Each row was made from one path, in order. Every step used is in the known rows, and no mark comes twice. Write each row's path.
Known rows:
denug-tiseg-bofuv-dorago-mipa: [-12.8 -12.3  13.3  15.8 -33.1 -15.6   0.4  -3.9  -4.3 -37.8  -2.4  14.6
   9.7   2.4 -25.2  -6.0   8.4   0.7 -14.7  10.6   4.2   7.9   8.5]
bofuv-dorago-mipa: [-15.3  -4.3  12.9  12.9 -37.3  -8.3   1.5  -0.9   0.0 -35.0 -11.5  20.9
   9.5  -2.9 -31.7  -2.1   8.6   0.8 -17.1   8.3  -1.0   6.9  -8.7]
tiseg-denug-vopap-bofuv-dorago-mipa: [-14.2 -24.2  14.2   7.9 -29.5   8.8  13.2  -1.3  -3.0 -47.4 -11.3  17.2
   7.6  -8.1 -28.4  -5.0   7.7  -3.3 -33.8   6.2 -10.4  16.0  -3.8]
vopap-denug-tiseg: [  0.1  -9.4   8.1   0.2   3.2  -4.1  -3.5 -15.6   4.0  -0.6 -27.3 -10.0
   1.0  11.4  -2.9  11.7   4.0  -2.0 -39.0   5.8  -4.8  13.0   4.0]
denug-tiseg: [  1.6   0.4   1.5   0.3   2.4  -9.0 -14.8 -13.2   6.3  -5.1 -25.8 -10.3
   8.1  14.1   0.0   8.2  -0.8  -4.0 -24.7  15.7   2.1  -9.5  12.3]
mipa-bida: [ -8.4  -1.7  -6.5  -1.2  -1.3   2.1  10.4  -1.1  -2.1 -11.9  12.9  21.0
  -1.8   8.6   8.4  -9.1   4.9  12.2   9.6 -13.9  12.7 -13.0  -7.5]
tiseg-bofuv-vopap: [-10.5 -22.7  16.1   5.0  20.6  12.6  11.3   2.8  -4.2  12.3  31.6  -0.6
  -4.5   7.1  24.0 -22.4  11.5   0.0   2.1  -7.7  22.7  25.2  18.1]
vopap-bofuv-dorago-gosol: [-15.3 -53.1 -10.8   8.9  12.8  -7.8   5.0  -7.8   8.1 -23.6 -30.8  16.2
  -2.4  35.9 -20.5  10.1   8.8   6.0 -17.6  10.7 -13.6  12.2   2.8]
mipa-dorago-denug-vopap: [-12.4 -16.4  14.5   8.3  -1.8  43.7  14.0  -4.0   8.1 -22.4 -23.1   7.6
 -19.0  28.8  -5.0   9.9   1.4 -11.8  18.5  -3.9  -5.9  18.8   7.0]
gosol-dorago-denug: [-58.9 -12.9  13.5   0.8  11.8  23.3   1.9  -9.6  20.9 -47.1 -21.4  15.5
 -10.0   5.7 -23.2  -5.5   7.0   7.6  16.2   4.6 -11.5   3.7 -10.5]
vopap-denug: [ -3.0 -14.6   9.8   0.5   0.6   8.0  15.6  -3.6  -3.8   7.6  -3.1  -0.1
 -10.1  -3.7  -5.4   4.2   6.9   3.4 -19.8 -14.1  -9.9  32.3 -12.1]
dorago-denug-vopap: [-21.0  -7.6  13.9   1.9   2.4  38.9  14.4  -4.5   3.1 -17.6 -21.9  -1.2
 -16.1  10.8  -0.2   9.3  10.8 -11.9  16.1  -4.7  -8.4  20.6  -2.7]
vopap-bofuv: [ -6.1 -23.3   2.3   3.0  17.9  11.3  10.1   0.2  -5.5  -1.8   2.3   6.6
   4.7  -6.2 -11.6  -4.4  -2.4   2.8 -26.1   4.7 -11.9   4.8  10.2]
vopap-denug-tiseg-bofuv-dorago: [  0.7 -35.6   1.0   3.7 -10.7  -3.7   9.1  -7.4   5.2 -18.3  -9.9   6.5
   1.6  12.8 -18.9   0.0   5.0   5.8 -33.1  11.0  -1.0  10.9  21.6]
tiseg-bofuv: [  1.1 -16.5   0.2   6.7   8.0  -8.6   8.5   3.6 -12.7  -1.1  38.8  -5.4
  -5.5   0.5  14.3 -12.6   0.4   2.4  20.6  -6.8  10.2   8.6  26.5]
bofuv-vopap-denug-dorago-mipa: [ -1.5  -9.8  31.4  26.7 -16.7  -8.9   7.5  -4.5   5.8 -27.1  -5.4  14.7
   1.1   1.8 -11.9  -5.7  11.7  -1.5 -17.1  -8.8  -9.7  32.0 -20.1]
vopap-bofuv-dorago-denug: [-46.5 -24.7   5.5   7.2   2.0  30.3  10.3  -8.3   7.0 -50.1 -46.8  17.8
   5.5   5.4 -47.8  -4.2   9.5   4.8 -18.4  12.5 -21.1   4.7  -4.3]
bofuv-dorago-gosol: [-13.0 -41.5 -12.1   7.2   4.1 -12.4   0.1  -8.1  11.2 -21.5 -33.4  12.1
  -4.4  38.7 -13.2  11.8   9.9   4.6  -5.5   8.6  -7.2   9.9  -2.3]
dorago-denug-tiseg-mipa: [-20.3 -11.6   2.8   9.5  15.2 -20.5  -9.3  -7.7  14.4 -29.5 -25.8  -0.5
   5.1 -10.8 -32.3  -5.3  -2.9  -7.2  12.8  27.3   0.6   3.6  20.5]
mipa-dorago-denug: [-30.2 -13.1   7.9  15.6   0.2  27.4   1.0  -6.8   9.2 -43.8 -30.8  16.4
  -4.9  27.7 -29.6  -3.0  -3.7   0.1  18.1   1.9  -7.8   0.9   3.4]
vopap-denug-tiseg-mipa: [ -0.2 -19.2   4.3   6.6  12.3 -27.4  -2.5  -6.3  12.7  -7.4 -11.9  -1.9
   0.9 -13.8 -22.8  -1.8  -4.0  -6.0  -4.8  19.3   1.0  17.5  19.7]
dorago-gosol: [-12.4 -27.2  -9.7   8.1  16.4 -16.3  -3.6  -6.5   2.0  -9.7 -18.0   2.0
  -7.7  33.2   4.0   9.7   8.0   1.7  15.1  -0.7  -3.6  11.4  -2.9]
vopap-denug-tiseg-bofuv-dorago-mipa-bida: [-19.0 -16.1   6.2  10.1 -23.9  -7.6  15.1  -6.5  -5.8 -37.1   7.6  30.1
   2.7  10.8 -10.8 -10.1  12.8  13.1 -10.9  -9.8  12.6   3.7  -4.5]
tiseg-bofuv-dorago-mipa: [-14.5 -12.8  12.8  16.0 -33.9 -12.7   5.5   0.9  -6.2 -35.0   6.5  18.1
   7.1  -2.3 -25.8  -8.4   8.9   1.7  -7.3   4.9   3.6  11.3   3.8]
denug-tiseg-bofuv: [  3.3 -15.7   1.1   6.3   9.6 -15.0  -2.3  -5.6  -7.9  -4.0  21.2 -13.2
   0.1  10.7  13.0  -7.1  -0.9  -0.1   2.9   4.5  11.5   2.4  35.2]

Which path is each row?
[-14.1 -35.3  12.5   9.0  16.2  41.2  20.6  -2.8   0.2 -16.2 -12.0  11.9
  -8.9  13.4 -16.4   2.5  -1.6  -5.8 -13.9   2.1 -16.0  17.8  15.6] -> mipa-dorago-denug-vopap-bofuv
[-20.8 -22.4  12.6   4.1  -4.6  38.3  19.4  -4.3   4.2 -26.2 -20.1   4.2
 -15.7  14.3 -10.1   6.5  11.6  -9.0   9.1  -0.4  -7.9  23.0   8.3] -> tiseg-bofuv-dorago-denug-vopap
[ 18.2 -28.4   0.5  17.9   0.0  -8.8   0.0   3.7  17.7 -12.8   6.0  22.9
  -6.6  19.5 -23.8  -5.5 -22.9  -3.9  20.0  12.0   8.4   1.9  32.0] -> tiseg-mipa-dorago
[  1.6 -30.1  -2.7   3.6 -11.2  -6.3   3.7  -6.0   6.1 -20.3  -8.2   6.5
   5.1  14.5 -17.1  -1.7   2.3   4.5 -26.6  15.8   2.0  -0.5  25.7] -> denug-tiseg-bofuv-dorago
[-12.4 -60.8 -10.4   3.1  11.9   3.7  11.8  -7.9   7.8 -33.6 -33.4   9.4
  -5.9  32.4 -10.5   9.2   9.5   0.7 -21.8   6.6 -16.5  18.6   2.9] -> tiseg-denug-vopap-bofuv-dorago-gosol
[  0.5 -28.5   8.6   1.6  16.0  27.3  19.6   0.1  -5.2   4.6   1.6   3.6
  -6.8  -0.7  -2.2   3.7  -0.1  -6.2 -22.7   1.1 -12.3  17.6  14.2] -> denug-vopap-bofuv
[ -3.4 -22.9   9.8   6.4  18.1 -20.4  -0.8  -6.3  15.1  -2.1 -10.6  -0.7
   0.1 -12.1 -19.3  -6.9  -0.1  -6.2  -8.8  18.2   6.8  24.1  19.7] -> bofuv-vopap-denug-tiseg-mipa
[  1.3 -46.9  -8.6  20.9  17.4 -25.2  -9.0  -8.3  16.9 -20.3 -21.9  14.5
  -9.8  51.4 -11.4   9.4  -7.7  -2.1  21.1  13.1   2.8   9.0  23.7] -> denug-tiseg-mipa-dorago-gosol
[ 18.4 -32.1   4.9  18.1   1.6 -10.6  -2.1  -4.0  19.7 -13.2  -7.0  17.6
  -6.4  25.0 -25.9  -0.2 -20.8  -4.8   1.1  14.9   6.0   8.0  34.2] -> vopap-denug-tiseg-mipa-dorago
[-38.6  -8.5  11.1   0.8  10.3   7.2 -13.2 -19.6  21.4 -35.7 -40.1  -0.2
   0.6  18.7 -15.3   5.2   4.5   1.5 -13.5  18.4  -6.0  -6.2   5.0] -> gosol-dorago-denug-tiseg
[-19.4   4.1   3.7   8.6 -19.1  -6.3   9.7  -0.8  -8.1 -28.5  15.3  28.0
   3.3   2.7  -0.2 -11.8   9.5  10.2  12.3 -14.0  14.2  -6.2 -14.4] -> dorago-mipa-bida
[ 19.0 -32.7  22.9  20.2  14.6   0.1  16.4  -5.4  16.1  -4.2  -1.8   4.4
  -9.0  15.0   8.1  -6.7   7.1   1.7 -21.9 -14.2 -14.4  37.2  -5.2] -> tiseg-bofuv-vopap-denug-dorago
[ 26.2 -22.9   2.3   8.1   4.4  -4.0   4.7  -5.1  18.3 -44.4 -16.0  -5.5
   2.6   2.6   5.3  -8.6  -4.7  -3.1 -20.2  -4.6 -25.2   1.3  -8.5] -> tiseg-denug-dorago
[  0.1 -41.1  -8.8  17.3  11.0 -10.5  -4.2  -6.3  10.3 -15.7 -17.2  15.1
 -12.6  58.1  -1.6  11.1  -4.1   1.5  18.4   0.3   0.7   8.2  11.0] -> mipa-dorago-gosol
[ 10.1 -19.3   3.8 -12.5  -2.9  30.2  18.3  -0.3   1.1 -19.0  -1.2 -14.5
 -12.8  -2.6  21.9   2.3   1.6 -14.8  -5.4  -9.5  -7.5  17.8   2.4] -> tiseg-denug-vopap
[  1.4 -36.6   4.4  -5.4  15.8  32.5  23.2   0.0  -5.5 -14.4   0.3  -3.4
  -4.8  -8.1   3.8  -3.2  -1.0  -7.6 -30.9  -1.6 -16.5  17.0  12.0] -> tiseg-denug-vopap-bofuv
[ -8.9 -22.1  16.8   4.5  22.3   8.3   4.8  -3.8  -0.6  10.6  19.5  -5.5
  -0.3  14.2  23.3 -18.5  11.0  -1.7 -10.4   0.1  23.0  20.2  23.3] -> denug-tiseg-bofuv-vopap
[-10.7 -15.3  16.7  19.4  -8.9  -5.0  19.3  -3.2  -2.7 -30.4  21.6  29.8
  -2.8  10.8   7.3 -18.9  14.3  11.7   3.9 -23.2  10.2  14.5 -12.8] -> tiseg-bofuv-vopap-denug-dorago-mipa-bida
[-12.6 -54.6  -7.8   8.1  11.9   0.1   9.5  -7.6   8.5 -20.9 -32.1  14.4
  -7.3  37.7 -13.8  13.9  10.6   2.0 -16.1   8.8 -13.4  18.9   5.0] -> denug-vopap-bofuv-dorago-gosol
[ -0.4 -45.1  -0.4  -5.2  -7.2  27.3  21.2  -2.3   8.6 -27.3 -22.1  12.9
   1.7   2.1 -25.2   0.4   1.6  -0.6 -49.8  11.7 -17.2  10.6  10.7] -> tiseg-denug-vopap-bofuv-dorago
[-12.0 -10.2  16.5  16.8 -10.9  -2.0  16.7  -4.3   2.2 -29.0   7.8  31.1
  -0.7  10.8   3.0 -15.1  14.5  10.9  -3.4 -20.3   6.9  11.9 -22.2] -> bofuv-vopap-denug-dorago-mipa-bida
[-29.9 -19.0   7.3  19.1   5.2  15.6   1.3  -4.5  13.9 -47.3 -26.4  19.4
  -5.2  17.2 -40.7  -7.8  -6.8  -2.1  29.3   9.3  -5.1   4.8  11.8] -> tiseg-mipa-dorago-denug
[-28.3 -34.6  15.0   2.1  22.3  39.5  20.8  -3.9   5.8 -16.8  -9.6  10.9
 -11.6   2.4 -13.1   1.9   3.7  -1.8 -15.3   3.4 -17.8  19.6   9.1] -> gosol-dorago-denug-vopap-bofuv
[  1.6 -23.1   5.5   6.7   9.9 -11.6   6.1  -7.2 -10.0  -1.9  19.1 -12.8
  -4.7   8.3  11.8  -4.6   2.9   1.3  -6.9  -2.8   6.8  17.2  29.0] -> vopap-denug-tiseg-bofuv
[  4.6   1.6  20.8  26.4 -23.1 -19.1  -2.6  -2.5   5.7 -34.5  -5.8  13.2
   6.3   1.7 -13.4  -3.4   4.6  -1.7  -3.3  -1.1 -10.4   9.8 -14.0] -> denug-dorago-mipa
